Each row comes from the steps of one walk. Every step used is in the known rows, and no mark comes twice. Write the walk behind each row, first mark first.
Known rows
murumu > nize > zape > riza > zogab: [-78  62 -28   1  -6  -2 -25  40  -2 -46  30  33 -16  42  -3  23 -13  15
 -66 -31  36  -2  20]
murumu > nize > sitil > riza > zogab: [-13  57  38  17 -27  37 -23  45  21 -81  15   5 -19  -7  15  10   4  11
  12  -4  -1  13  -1]
riza > zape > nize: [-33  35 -45  -7 -34 -21  42  -9 -19  26 -23  -3  34  30  56 -22  -2 -12
  -7  -1  44   1   4]
sitil > nize > zogab: [ 28 -82 -29  -7   3 -19   0   0  18  19 -23 -24  40   0 -11  55  99 -25
  56  -9   2  21   8]
riza > zogab > nize > sitil: [-31  29  27   1  22  10 -18  32 -23 -63   1  12 -10  29 -20 -42  37  13
 -28  39 -10   6  54]
nize > zogab: [ 15 -41 -26 -28  32 -12  -4 -29 -12 -17   0  -8  41  24 -20   3 100   8
   2 -16 -30  26  14]
zape > riza > zogab > nize: [-76  32  40  -9  21  -9  22 -18 -14 -30  24 -14 -64  61   4 -46 -44  48
 -64  72 -16 -18  65]
sitil > nize > zape > riza: [ -7 -57 -59  18  -7 -42  14  31  27  45   0  15  36 -24 -21  65  -3  -5
  32 -44  22 -33 -11]
sitil > riza > rese > nize: [ 45 -60  33 -21 -18  59 -45 -54  14  73 -27 -18 -36  -7  26  14 -24 -57
   0  20  -9  47 -54]
rese > riza: [-13 -31  29  -8   2   0  57 -71  47  10 -34  15  13  19  23  34  31  -4
  52   4 -38 -45 -38]
zogab > nize: [-27 -31  18  18 -22 -26  25 -17  14  33 -44 -10  43  50   4  -5  14  -6
  32  35 -31 -15  15]
zogab > nize > sitil: [ 14   4  17  23   2 -27  35  28   7  -9 -28  23  48  16 -24 -11  33  -7
  32   0 -20 -14  38]
nize > zape > riza > sitil: [ -4  59 -24  12  25 -30  14  29 -34 -51  26  19 -14 -38 -41 -36 -19  39
 -60 -21  15 -13 -19]
sitil > riza > rese > nize > zape: [ 19 -74 -40 -12  -7  55 -94  -8  15  52 -16   1 -20 -27  -1  47 -18 -64
 -14 -33  13  56 -50]
sitil > riza: [  3 -55  10  12 -25   5   3 -42  24  22  -7 -28  28 -18  17   5  -4  22
  58   9 -58 -15 -52]
murumu > nize > zape > riza > rese: [-13  46 -35 -15 -18  -6 -54  19 -12  39  24  27  -4  25  -1  45 -45 -34
 -40 -42  66   6   1]
sitil > nize: [ 25 -77   6  13 -41 -19  15  -9  27  76 -49 -11  66   0  10  41  54 -28
  80   6   0 -20 -47]
zogab > nize > sitil > riza > rese: [ 24  -4  30   6   2  24 -54  12  -5   5  13 -26 -40 -31  -7  -3 -52 -15
  25  38  -5  11  28]
zape > nize: [ 20   8 -12   7 -10 -54  66 -18  -2  66 -30 -26  62  49  27 -13   9  -3
   0 -23  12   6  11]

Write each row's walk
[  9  71 -46  -3 -10 -23  49  31 -24 -15  -8  34  38  -3  26 -24  19 -14
  -6 -34  55   2  27]
riza > zape > nize > sitil
[-48  14 -10  31 -38  21   2  31  23 -64  -1  11 -26 -40  18  -3 -36   5
  55  33 -16 -15  25]
zogab > nize > sitil > riza > zape
[ 59  44 -10  12  14 -53  75  28 -10  20 -16   9  67  14  -3 -17  28  -6
   1 -57  27   5  33]
zape > nize > sitil
[ 25  -8  36  -1  16  63  -8  11  21 -59  -7  21 -43 -20  -7 -14  23 -10
 -25  -5 -27  40 -11]
rese > nize > sitil > riza > zogab
[ 67 -33  24  22  -8  26  46   9  50  -3 -34  32  11 -33  -8  19  19 -29
  36 -46 -37  20 -28]
rese > nize > sitil > riza
[ 21 -45  17 -26 -13  39 -79 -55 -21  55  17 -45 -16 -23  19  -1 -30  -5
  21  39 -14  11 -53]
sitil > riza > rese
[-10 -20 -10  34  -9  -5  18  33  49 -37 -44   5 -23 -63  -5  65  19 -27
  52 -13  36 -25 -51]
rese > riza > sitil > nize > zape
[  0   6  23  -8  19  44 -44  13 -15 -75  37  -6 -24 -36 -10 -32  19  41
  -3  13 -35   5 -11]
nize > sitil > riza > zogab
[-40   2 -41 -14  22 -15 -57   7 -28  38  27  -2 -36  20 -23  11 -69 -10
 -50  10  35  -3  48]
zogab > nize > zape > riza > rese
[ 22  14  19 -48  20   2 -23 -63 -45  63  35  -2 -28  18   1 -25 -34   5
 -45  25  12 -11 -13]
zape > riza > rese
[-42 -27  21 -12  -4  44 -50 -34  -6 -33  22 -40 -29  -5  17 -25   1  44
  -5  47 -45   4 -35]
sitil > riza > zogab
[ 54  24  -7  31   3 -36  66  27  18   0   7 -25  26 -30  11  -1 -32  18
  31 -48  -1   4  26]
zape > nize > sitil > riza
[ -3  -5 -54 -40  31  -1 -73 -15 -46  45  45  14 -11  -4 -26   5 -28  -1
 -56 -26  35  -4 -10]
nize > zape > riza > rese
[ 20  75  46   4  13 -25  68 -18 -33 -32  16   4 -33 -14 -14 -73 -26  50
 -51  30  -5 -20 -23]
zape > riza > sitil
[-36  68  39  -1  43  -8  31  27 -21 -73  41  18 -59  29 -27 -49 -26  44
 -63  40  -4 -18  87]
zape > riza > zogab > nize > sitil
